What can hang from each mark
X: R
M: F
N: F Z
Z: N
W: F
H: F
F: H J M N U W
Y: E G R
R: Y
V: F
B: G M
E: Y
G: B Y
J: F

In the rows, 128 means zero.
Known rows, with every way that one mark hangs from another
J[F]: [156 135 129  95 127 147 133 142 104 142 100 103 140 136 131 128 145  83
 118 131 115 156 115 167 155 127 100 122 148 135 106 134 125 135 143 148]
Z[N[F]]: [134 121 132 108 137 113 151 127 110 129 104 115 159 109 145 130 127  90
  97 107 121 140 141 119 164 156 143 139 162 121 118 128 110 132 118 134]
E[Y[G[B[M]]]]: [109 105 101 156 143 135 146 115 106 120 117 145 137 144 142 107 103  54
 121 139 174  90 111 124 105 142 106  99 144 120 135 106  98  98 177 110]
E[Y[G[B] R]]: [119 111 111 146 132 111 152  61 113  84  83 143 136 152 130 109  76  54
 100 154 137 101 133 130  71 133 102  95 127  99 130 103  89 108 160 107]
G[B Y[E R]]: [148  73 132 132 106 150 106  59  83 128 104 114 135 142  87  86  71 108
 129 104 129  73 142 135  83 132 123 152  76 132 111  86 132  85 130 129]
X[R[Y[G]]]: [146 149  98 156 148 124 146 100 107 119 112 127 137 156 132 114 143  97
 138 133 103  94 147 121  81 114  95  98 130 105 142  93 116 103 138 121]
F[H N U]: [131 148 110 140 119 154 133 152 120 113 197 139 120 105 104 103 143 131
  98 136 130 116 146 112 130 106 170 131 135 111 123 152 166 160  79 122]
W[F[M N]]: [154 139  99 123 150 115 132 166 120 128 131 128 147 109 116 134 137 166
 109 151 164 155 156 107 177 123 126 130 130 160 122 140 148 153 139 128]
G[B Y]: [152 104 148 135 129 150 120  89  87 156 135 111 132 137 104  96 109  87
 117 111 140  81 135 140 166 144 128 161 101 125 121  89 131 113 142 152]
Y[G]: [126 132 120 122 139 125 129 114 111  95 129 145 127 127 120 126 111  74
  98 138 105 123 110 133  95 121  98  73 161 103 133 105 124 132 110  97]
Y[E G[B[M]] R]: [ 94  76  98 156 117 143 116 109 106  72 103 160 123 143  99 104  59 106
 142  93 137  81 105 140  28 138  95  75 133 113 133 110 109  76 113  88]
B[G[Y[E]] M[F[W]]]: [111  73 128 134 125 117 107 153 147 191 125 118 129 134 117  99 146 137
 178  93 144  92 106 149 103 141 107 130 102 179 182 111  94  88 194 116]
F[J U]: [139 168 158 111 116 160 137 110 157 112 139 128  96 130 151 137 127 112
 133 141 116 161  92 128 144 115 132 139 125 100 109 133 135 161 113 125]
G[Y[E R]]: [160  83 107 115 106 151 101  59  93 116  98  98 149 136  86  86  91 100
 125 126 115  89 138 119  58 113 107 141  79 139 108  91 139 105 127  98]
G[Y]: [165 113 123 119 131 150 116  91  95 144 130  96 143 130 104  98 127  79
 112 134 124  95 130 123 140 124 113 149 106 131 118  93 139 135 138 124]
R[Y[G[B[M[F]]]]]: [121 114 106 141 135 111 134 122 125 135 150 144 137 122 129 116 136  98
 123 110 112  97 142 126 132 119  99 100 132 135 151  93  90  93 154 144]
W[F]: [187 134 114 103 124 120 133 141 124 137 113 127 143 123 133 114 122  81
 116 143 117 154 129 126 161 133  96 148 138 156 110 123 121 143 164 123]
B[G[Y[E R]] M[F]]: [120  74 105 142 110 109 112 109 140 143 106 123 129 127 100 104 130 132
 169 110 138  72 112 121  54 132  92 118  96 160 185  95  69  99 181 104]
Y[R]: [159 129 104 116 121 138 134  92 113  81  83 126 137 139 107 102  92  69
 114 142  91 108 129 130 112 132  92 128 130  99 116 110 111 146 113 108]
Y[E R]: [152  99 108 105  97 151 111  86  93  93  84 136 140 129 104  91  72  92
 124 133  93 102 133 126  54 115  94 126 117 123 105 102 127 112 106  93]
G[B[M[F[J]]] Y[E]]: [111  75 149 143 106 134 104 109 128 182 136 114 121 128 119 115 129 142
 176  97 171  98 113 130 120 145 122 163  87 163 128  89 119  90 161 146]
V[F[H J U]]: [135 161 139 113 114 147 125 156 150 128 180 123 101 115 138 149 151 154
 121 154 112 153 104 136 155 117 138 138 118 124  95 151 145 155 121 129]
Y[E G[B[M[F]]] R]: [ 90  78 108 146 107 114 122 114 127  90  99 167 126 136 106 110  85 115
 142 103 125  89 105 138  38 140  96  80 136 129 137 106  85  80 126 100]
N[F[H J U W] Z]: [126 168 180 140 123 124 157 146 172 143 122 112 106 144 188 176 165 166
 140 111  91 179 120 135 159 146 179 168 140 101 113 190 171 159 105 148]
E[Y]: [161 126 109 111 127 143 141  97  96 137 104 123 151 130 145  93 113  42
 105 174 133 107 135 110 128 120 105 148 129 129 109  99 115 133 169 115]
G[B[M]]: [132 110 116 149 133 166 131 154  96 131 130 142 127 134 122  98 102  77
 143 101 149  78 106 139 172 162 108 146 145 116 122 114 110 115 138 141]
M[F[J N[Z] U W]]: [109 169 189 109 125 101 142 123 196 131 102 121 112 132 170 206 162 179
 155 125 110 197 119 131 162 136 187 160 142 109 142 165 124 172 116 166]
H[F[J]]: [128 152 159 108 122  89 118 104 135 137 117 133 115 116 143 132 115 102
 129 158 117 153 115 115 152 142  95 139 148 129 121 128 100 146 105 126]
M[F[J U W]]: [121 160 182 100 116 120 141 138 202 154 120 133 104 140 161 136 159 127
 147 136  92 184  96 155 182 131 142 151 123 131 114 150 114 156 140 144]
V[F[J U W]]: [126 160 168  90 136 153 131 158 174 131 121 110 106 140 157 163 140 147
 142 135 104 189  81 175 193 136 147 142 115 126  94 169 125 146 147 141]
F[W]: [147 127 135 107 141 149 126 146 120 138 107 123 138 148 127  96 111  76
 123 122  95 133 120 162 173 143 113 141 137 122 115 132 141 135 130 123]
R[Y[E G[B[M[F]]]]]: [117  87 107 129 115 123 114 117 108 145 151 152 139 114 126 107 117 116
 129 103 114  91 146 123  81 102 100 102 121 156 141  85 105  61 148 132]

Rows
[119  98 104 119 110 126 112  80 106  66  93 149 132 135 100 110  69  97
 111 129  95 113 120 133   4 108  91  67 133 109 125 102 124 100  98  70]	Y[E G R]
[145 161 125 138 121 106 136 148 176 128 183 119 110 108 134 147 152 167
 129 139 157 196 144 112 142 114 157 145 118 141 129 168 165 173 123 129]	W[F[H J N U]]
[124 169 166 106 111 116 129 110 155 131 134 146  99 116 154 127 128 112
 127 158 112 159  93 114 156 131 122 145 141 126 104 154  96 147 103 130]	H[F[J U]]
[135  98 120 119 120 136 109  86  82 129 151 144 136 115 122 109  85 107
 100 106 102 101 161 130  68  89 107  96 113 130 133  79 136  64 123 125]	R[Y[E G[B]]]
[163 133  95 135 129  97 127 159 121 137 166 120 145 103 105 117 139 129
 106 139 146 151 171 113 144 126 131 139 138 156 134 141 157 156 129 123]	W[F[H N]]
[129 156 154 106 139 152 141 156 138 128  87  94 135 150 155 187 155 152
 137 106 119 193 116 170 162 137 182 142 152 118 116 205 145 143 125 174]	J[F[N[Z] U W]]
[ 81 123 146 152 133  99 136 132 158 117 135 152 105 134 135 150 129 116
 148 110 148 129  92 143 126 152 105  87 156 113 153 106  91 123 137 130]	Y[G[B[M[F[J]]]]]
[147  77 149 125 109 162 101  86  72 166 135 117 133 129 102  88  90 106
 121 104 142  78 136 137 114 129 130 160  87 145 109  80 148  82 136 140]	G[B Y[E]]
[169 127 104 137 122 151 126 102  82 154 105 121 145 146 132  89 126 109
 153 127 102  82 159 113  76 105 102 145 106 133 119  85 132  87 139 127]	X[R[Y[E]]]
[128 155 147 100 112 121 146 134 151 128 134 143 123 103 129 130 162 122
 111 148 108 146 123 122 161 112 165 136 145 132 127 132  98 162 117 154]	M[F[N U]]
[127 161 159 124 140 108 126  86 126  95  97 102 125 121 150 222 121 159
 145 129 140 168 144 107 118 134 152 142 152  81 155 125 152 177  89 145]	F[J N[Z]]
[118 131 105 139 129 139 152 175 121 136 175 140 143 107 136 105 157 157
  83 117 137 115 142  92 169 135 166 140 140 128  94 167 157 126  95 120]	Z[N[F[H M U]]]
[133 149 121 109 150 136 119 160  86 106 110 121 147 109 130 208 139 203
 109 153 134 126 137 109 170 132 153 130 148 122 115 144 141 148 113 150]	V[F[M N[Z]]]
[112 144 138 124 119 113 135 175 167 154 171 141 125 116 117 102 173 143
 115 133 104 145 144 141 170 125 177 146 134 142 129 167 140 155 108 143]	M[F[H N U W]]
[115 152 172 125 155 107 125 110 148 108  87  94 125 142 156 213 120 166
 157 109 135 189 140 138 143 151 164 150 145  87 154 152 162 170  99 147]	F[J N[Z] W]
[ 85 158 134 156 149 147 122 183 172 128 201 127 103 132 122 127 156 231
 132 130 164 163 144 128 169 115 180 131 102 116 123 190 212 163  78 121]	F[H J M N U W]
[ 93 143 129 131 162 114 108 198 146 135 171 103 127 123 115 166 157 238
 130 143 158 168 150 148 189 133 153 121 110 141 124 168 184 155 110 132]	V[F[H J M N W]]
[103 101  96 155 128  95 155  91 141 100  83 148 140 151 135 109 109  66
 127 149 149  92 116 120  84 146  96  99 134 123 140 107  59 105 182 114]	E[Y[G[B[M[F]]] R]]
[118 150 129 126 139  97 116 134  89 120 113 146 142 107 130 163 126 174
 107 160 139 113 149  75 155 142 140 140 169 128 125 152 125 140  79 138]	H[F[M N[Z]]]
[ 98 162 183 105 129 106 143 137 205 139 124 123 108 126 150 159 165 162
 146 130 120 201 117 153 179 127 174 142 127 128 137 158 119 170 122 155]	M[F[J N U W]]
[147  88 125 127 115 125 109  66 106 124 103 114 124 130  93 104  91 121
 133 118 120  84 133 132  40 114  98 113  88 129 173  87 110 105 148  99]	B[G[Y[E R]]]
[137 145 158  94 113 137 144 157 170 157 118 147 120 136 145 100 156  96
 123 136  76 147 101 151 187 131 141 153 136 140 104 148 105 140 143 144]	M[F[U W]]
[163 148 108 126 145 111 130 152 110 119 109 125 150 116 137 180 135 183
 118 144 155 151 156  88 160 133 139 147 146 141 125 151 155 153 132 138]	W[F[M N[Z]]]
[128 164 159 134 116 131 158 140 164 138 162 122 100 115 157 124 169 138
 118 134 110 166 121 133 157 118 153 140 130 117 112 152 152 165 106 136]	N[F[H J U]]
[118 107  93 180 138 147 130 121  92 136 121 142 135 157 129 100 118 122
 171  94 139  65 136 124  55 126 102 104 119 125 140  94 117  55 146 123]	X[R[Y[E G[B[M]]]]]
[107  98  85 166 139 124 152  88 120  82  86 140 140 157 129 103  83  56
 125 142 162  85 115 123  75 146  96  93 131 106 136 113  83 102 169 100]	E[Y[G[B[M]] R]]
[129 144 102 140 139 129 120 176  87 133 144 108 143 125 118 174 171 200
 112 135 154 136 165 118 139 123 145 125 150 125 123 172 188 143  95 152]	J[F[H M N[Z]]]
[141 127 100 147 131 134 127  96  93 130 113 133 140 148 128 106 126 114
 144 125 105  93 149 117  36 100  97  95 118 122 134  87 130  76 131 109]	X[R[Y[E G]]]
[123  85  96 138 125 152 108 113  87 125 155 143 139 122 123 101  92 108
 127  92 126  85 143 124  71 103  99  95 118 139 136  89 129  57 134 117]	R[Y[E G[B[M]]]]
[130 154 136 103 144 138 117 157 127 123 128 117 119 121 135 171 140 184
 126 163 136 151 108 133 184 128 108 122 120 132 100 126 139 149 133 130]	V[F[J M]]
[ 96  83 117 147 121 154 110 137  90 115 138 165 122 130 117 107  78 103
 135  93 149  86  99 141  62 135 103  82 147 126 129 103 126  72 121 100]	Y[E G[B[M]]]
[126 102 119 144 133 109 127 138 142 166 134 119 125 124 117 115 164 113
 160 116 148  80 106 126 130 143  98 125 120 154 192  95  68 123 193 126]	B[G[Y] M[F]]
[ 95 156 164 128 121  96 134 158 200 151 173 127 108 121 134 137 175 174
 139 132 121 184 137 142 162 122 176 144 122 130 138 166 149 169 105 144]	M[F[H J N U W]]
[111 147 144 131 118  70 127 128 156 143 166 124 119 100 118 148 167 158
 129 148 132 159 162 116 138 119 141 133 137 129 156 116 140 179  97 140]	M[F[H J N]]
[143 164 141 121 123 156 140 114 114  91 117 133 125 118 143 178 127 135
 115 128 117 133 127 101 129 121 182 147 159  88 125 152 140 162  89 145]	F[N[Z] U]
[146 106 101 106 119 138 103  88  88 118 148 133 147 112 121 109 102 100
 102 123  88 114 159 117  49  75  94  89 117 136 130  82 143  80 120 102]	R[Y[E G]]
[117 143 122 140 135 152 129 175 143 130 184 130 123 127 109  93 142 138
 111 118 121 137 143 144 155 122 182 140 128 120 123 181 177 150  88 123]	F[H N U W]
[151 154 105 122 137 141 141 174 142 121 149 138 131 109 126 128 147 175
 105 148 160 161 135 106 180 111 154 135 122 157 107 167 146 150 138 130]	W[F[M N U]]
[143 176 137 132 136 122 139 143 164 112 125 122 115 120 164 212 148 225
 139 144 166 194 130  86 159 121 167 151 126 127 121 174 161 169 126 142]	W[F[J M N[Z] U]]
[ 78 166 161 124 147 110 122 157 175 134 142 138 106 125 141 139 141 203
 130 149 153 180 118 124 193 136 164 135 129 139 117 195 133 147  88 134]	H[F[J M N U W]]
[107 105 117 152 144  95 128 136 145 155 137 109 130 112 106 137 170 144
 159 111 171  94 125 122 126 139 126 116 121 152 213 103  74 139 176 136]	B[G[Y] M[F[N]]]
[115 106 138 138 133 135 136 177 137 163 116 145 130 145 130  96 129  93
 157  98 131 102 102 160 202 174 118 156 143 141 127 128  93 112 160 157]	G[B[M[F[W]]]]
[115 139 129 124 148 132 107 198 144 149 167 114 121 136 125 143 153 204
 131 149 133 152 127 153 191 137 121 133 108 143 101 160 181 139 125 121]	V[F[H J M W]]
